Each row comes from the steps of one path. Every step used is in the known rows, and no mark comes twice. Write the path behind each row, first mark first.
In the rows, 128 means zero.
Known rows
Q-B: [138 134 105 144 107 140 116 117  97  98 129 137 141 144 128 131 116 132
 101 142 143 118 152 136 146 128 108 133 114 139 118]
C-N: [140 137 173 133 129 143 152 144 144 136 111 103 151 135 126 122 117 143
 106 141 157 134 113 142 111 119 120 124 147 144 151]
B-X-N-E: [123 121 133 119 143  98 126 145  94 145  93 143 108 102 167  75 181 177
  96 170 114 104 116 119 132 165 142 162 155  84 146]
Z-U: [159 121 147 111 127 115 133 160 105 128 123 136 145 113 140  93 151 127
 118  91 130 116 128 112 125 135 111 141 166 127 145]
K-U-C-N: [170 153 184 148 145 135 178 154 143 119 102 112 148 142 151  75 101 166
  90  89 164 102 135 151  83 106 119 128 145 146 181]
Q-B-X-U-C: [173 167  76 131 163  80 155  86  68  82 125 175 155 119 146  85 136 166
  64 105 103  59 154 137 104 154  91 134 113 152 133]
B-X-U-C-N-Q: [181 171 139 129 178  67 173 107  98 142  94 115 161 136 199  46 121 189
  80  87 115  90  98 146  50 165 102 119 179 168 168]
X-N-Q-U: [128 126  85 187 122 107 102 104 103 145  89  99  71 128 211  70 154 195
 114 150  95 102  88 154  94 138 131 113 157 134 158]
K-U-C: [155 144 135 152 138 122 156 136 129 115 115 138 126 136 151  83 108 148
 108  77 132  99 149 139 102 114 123 132 129 128 155]
G-U-X-B: [173 123 101  88 103  56  76 112 109 154 136 152 105 133 107 106 160 170
 124  70 141  89 122 118 155 161 103 112 142 159 154]
Q-U-C-N-K: [173 145 151 176 175 170 182 112 116 147 110  76  99 137 176 104  77 160
  91 126  90 111 102 209  97 103  99 137 123 174 151]
Z-U-C-N-Q: [202 150 191 126 156 101 164 143 116 145  93  94 155 148 192  54  95 158
 114  69 140 121 108 140  76 133  97 120 210 162 157]
G-U-C-N-Q-B: [217 161 114 140 121  98 160  92  83 121 103  98 151 179 153  76  81 161
  75  98 170 122 129 147 109 117 104 107 179 176 132]
C-N-Q: [141 140 171 142 125 120 133 143 129 155 100  75 145 157 173  94 100 154
 111 124 155 151  98 153  92 136 124 114 182 151 151]
Z-U-X: [161 112 206  96 141 116 101 160 110 156 143 151 139 132 130  91 151 144
 127  77 115  84 131 108 119 150  94 156 158 157 138]
Q-B-X: [147 145  89 123 104 119 125 133  71  92 119 167 179 128 115 114 124 127
  60 153 125  84 161 145 145 139 105 156 119 126 133]
C-N-K-U-X-B: [152 126 183 135 113 102  90 177 117 175 108 112 107 146 190  96 115 201
  88  68 174 105 108 201 131 163  97 138 150 164 207]
N-X: [140 122 137 125 127 128 118 103 103 134 121 110 122 142 145 132 135 139
 116 139 136 135 112 125 125 132 124 149 154 124 128]
K-U-X-N-E: [114  98 214 144 140 112  86 164 119 172 109 132  69 135 175  62 180 214
 111 115 138  89 121 117 113 169 140 165 149 112 158]
C-N-X-U-Z: [163 140 187 122 175 100 160  50  94 160 125 117 109 135 151  94 152 184
  96  63 160 109  98 131  71 165  98 136 175 161 148]
N-K-U: [133 119 135 146 123 132 135 164  97 136 123 103 107 137 188 118 117 134
 105  89 150 145 122 186 128 135 140 147 137 128 158]
X-U: [126 129 117 132 153  95 131 103 117 133 130 122 112 113 150 113 169 163
 120  98 119 123 116 122 102 154 122 113 128 140 135]
K-N-E: [116 106 171 137 135 132 151 157 104 163 113 102  66 135 157  69 132 146
 105 125 172 143 132 136 136 143 136 168 152 111 111]
G-U: [155 123  99 104 109 101 142 116 102 129 136 121 133 131 103 123 150 125
 117 108 142 131 122 120 135 127 137 117 143 140 129]
X-U-Z: [148 138 131 130 183  88 148  61  99 143 147 152  93 116 131  97 153 160
 135  45 119  94 127 118  91 169 114 119 131 152 122]
U-C-N-K: [173 149 169 136 178 147 185 127 132 148 116  92 126 147 173 118  75 141
 114 121 138 138 109 190 105 118 109 133 140 160 136]
G-U-C: [195 139  90 110 143  98 168  92 113 124 133 138 126 135 109 108 126 134
 123  88 126 110 132 116 126 115 128 113 137 148 121]
K-U: [126 125 140 146 103 128 134 161 117 122 117 126 134 131 146 100 132 145
 106 100 150 117 137 138 114 123 134 134 139 121 165]
K-N-C: [105 121 148 145 136 106 178 147 107 169 113 143  76 150 178  69 121 131
 112 120 156 142 115 162 101 131 106 146 140 152  95]

Write each row's path
[144 127 184 150 122 151 160 180 111 147 108  80 134 147 187 109 107 150
  82 102 178 149 109 201 107 126 130 144 156 146 177]  C-N-K-U
[152  90 224 112 158 100  91 160 102 180 113 139  82 118 178  60 193 197
 125 111 113  90 113  98 126 183 115 170 178 121 139]  Z-U-X-N-E
[158 132 143 123 179  91 135  33  81 153 142 138  87 129 148 102 161 169
 117  52 126  97 113 115  85 175 108 140 159 150 121]  N-X-U-Z
[138 118 142 135 116  92  67 157  99 163 125 136  82 144 191 103 129 182
 112  56 143 100 125 185 149 171 104 140 131 148 186]  N-K-U-X-B
[159 150 114 135 190  95 153  80 125 122 132 141 108 121 157  95 140 170
 128  78 102  96 121 126  87 142 108 110 125 154 127]  X-U-C
[133 140  99 116 133  89 136 140 109 116 100 170 138 103 155  95 173 161
  92 173 127  93 115 132 121 146 132 143 139 106 159]  B-X-N
[174 157 179 162 135 117 162 148 128 142  88  87 139 164 196  48  79 174
  97  74 160 117 119 155  64 124 119 120 186 151 179]  K-U-C-N-Q
[167 158 100 118 191  73 163  96  99 117 120 166 146 106 153  77 150 159
  90  89  90  72 128 127  87 155 109 130 127 146 145]  B-X-U-C
[132 129 128 148 120  96 137 140 105 153 105 100  83 164 191  67 103 139
 113 107 183 146 115 158 102 136 127 138 176 136 125]  K-N-Q
[133 128 147 173 101  93  64 139  85 134  99 138 101 177 203  59 144 212
  84 118 162  79 132 147 108 160 112 136 162 144 161]  K-U-X-N-Q-B
[178 164 154 178 117 126 147 132  95 110  86  97 154 176 189  53  66 181
  63  91 177 108 139 171  84 119 101 124 167 159 163]  K-U-C-N-Q-B
[187 141 148 117 163 108 159 137 115 118 122 145 140 123 150  81 122 136
 130  76 115  97 137 112 110 123 100 136 159 139 131]  Z-U-C
[129 119 148 161 145 128  93 111 128 151 122 144  72 120 151  87 173 198
 112 159  87  58 107 141 104 142 104 141 114 151 155]  Q-U-X-N
[129 114 177 140 129 107  92 158 130 143 115 160 100 138 165  80 172 198
 109 116 151  75 119 130 103 149 126 142 139 130 176]  K-U-X-N
[166 113 152  94 123  98 112 117 112 157 155 144 125 145  94 121 152 141
 125  95 129  99 127 118 129 143 119 135 137 164 125]  G-U-X
[146 137 154 176 118 144 134 124 109 156  96  60 118 145 173  81 108 169
  95 130 107 113  94 171  80 121 115 118 166 167 164]  C-N-Q-U
[175 148 155 140 205 113 183 103 118 149 119  91 110 135 198 105 113 175
 109  89 131 135  94 183  81 145 105 118 141 177 143]  X-U-C-N-K
[207 144 201 113 157 126 171 123 110 137 100 104 153 139 163  78 121 160
  91  97 153 110 108 133  86 120  85 153 203 153 162]  Z-U-C-N-X
[131 113 167 125 165 113  96 130 127 170 127 136  70 142 188 125 154 173
 131 142 122 117  95 170 127 163 119 147 129 146 133]  U-X-N-K
[183 133 109 100 129  90 161  74  83 142 152 147 112 134  89 106 134 121
 126  52 144  97 140 112 124 142 128 124 146 139 117]  G-U-Z
[182 160 139 127 140 100 129  87 131 142  85 109 118 139 167 100 109 192
 103 112 162 113 103 147 123 130  87 118 171 145 178]  U-C-N-X-B
[163 119 132 113 129  57  88 111 101 174 118 126  91 158 176  78 167 189
 129 106 142 106  93 121 107 167 133 116 179 156 136]  G-U-X-N-Q
[139 148  76 131 109  99 120 129  80  86 100 178 149 116 153  97 163 164
  61 185 141  78 141 143 138 142 113 145 128 111 147]  Q-B-X-N
[214 153 159 106 133  89 136 117 106 142  84 118 134 125 179  70 129 193
  94  73 161 101 104 135 119 137  75 129 209 147 195]  Z-U-C-N-X-B
[131 115 194 133 120 123 101 160 124 145 136 147 124 149 131  95 136 158
 107  84 137  83 140 132 105 138 117 151 133 146 158]  K-U-X
[202 149 198 115 161 123 181 149 130 130 109 124 160 127 149  70 110 150
 105  87 143 103 125 131  92 115  91 132 173 153 160]  Z-U-C-N
[174 157 163 136 190 105 179  95 139 131 115 116 135 123 158  87 132 186
 105  90 133 107 110 140  72 136 101 104 142 167 150]  X-U-C-N
[137 111 150 110 145  67 127 115 101 187 123 172  81 147 160  86 185 179
 127 119 116 100  93 129 103 161 111 123 145 171 106]  G-U-X-N-C
[159 139 193 140 201 117 170 108 124 164 109  86 101 123 172  71 142 200
 107  94 121 117 110 129  80 157 117 128 148 150 134]  X-U-C-N-E
[139 130 126 113 121  78  61 121 134 157 130 156 102 132 131 115 135 173
 139  92 123  85 128 129 150 167  96 121 123 148 152]  U-X-B
[172 158 172 147 161 114 157 116 136 146  98  88 139 162 178  81  77 157
 122 106 139 128 107 148  78 124 112 112 173 158 146]  U-C-N-Q
[137 141  85 167 109  94  87 106  87 119  96 123 107 156 198  92 135 177
 105 162 156 125 121 140 127 152 124 117 159 131 130]  X-N-Q-B
[138 139 100 109 151  75 142 120  92 120 126 155 152 100 147  99 174 154
  86 104 104  86 119 131  98 164 116 133 130 138 152]  B-X-U
[159 143 104 187 149 118 161 100  91 150 104  90  62 157 194  32  86 162
  98 104 120  94 120 176  82 111 104 139 155 161 133]  K-N-Q-U-C
[149 149 147 158 100 129 120 129  95 126  99  87 157 168 165 100  86 156
  83 134 170 137 126 158 113 136 104 121 169 158 138]  C-N-Q-B
[168 121 154  96 117  73  66 149 113 155 125 161 119 117 142  84 157 173
 130  54 124  76 129 117 144 178  80 131 159 151 168]  Z-U-X-B
[170 147 105 142 158  91 166 149  86 117  91 157 111 124 224  67 137 175
  74 120 129  89 121 182 107 139 131 152 143 119 184]  B-X-N-K-U-C
[151 133 125 156 148 141 146  74  94 139 140 134  85 119 111  95 116 138
 121  80  82  69 141 145 106 132 112 135 115 146 131]  Q-U-Z
[161 150 113 107 173  68 160  77  71 133 142 180 132 105 124  82 163 149
  97  52 101  64 136 121  85 180 110 139 135 143 141]  B-X-U-Z
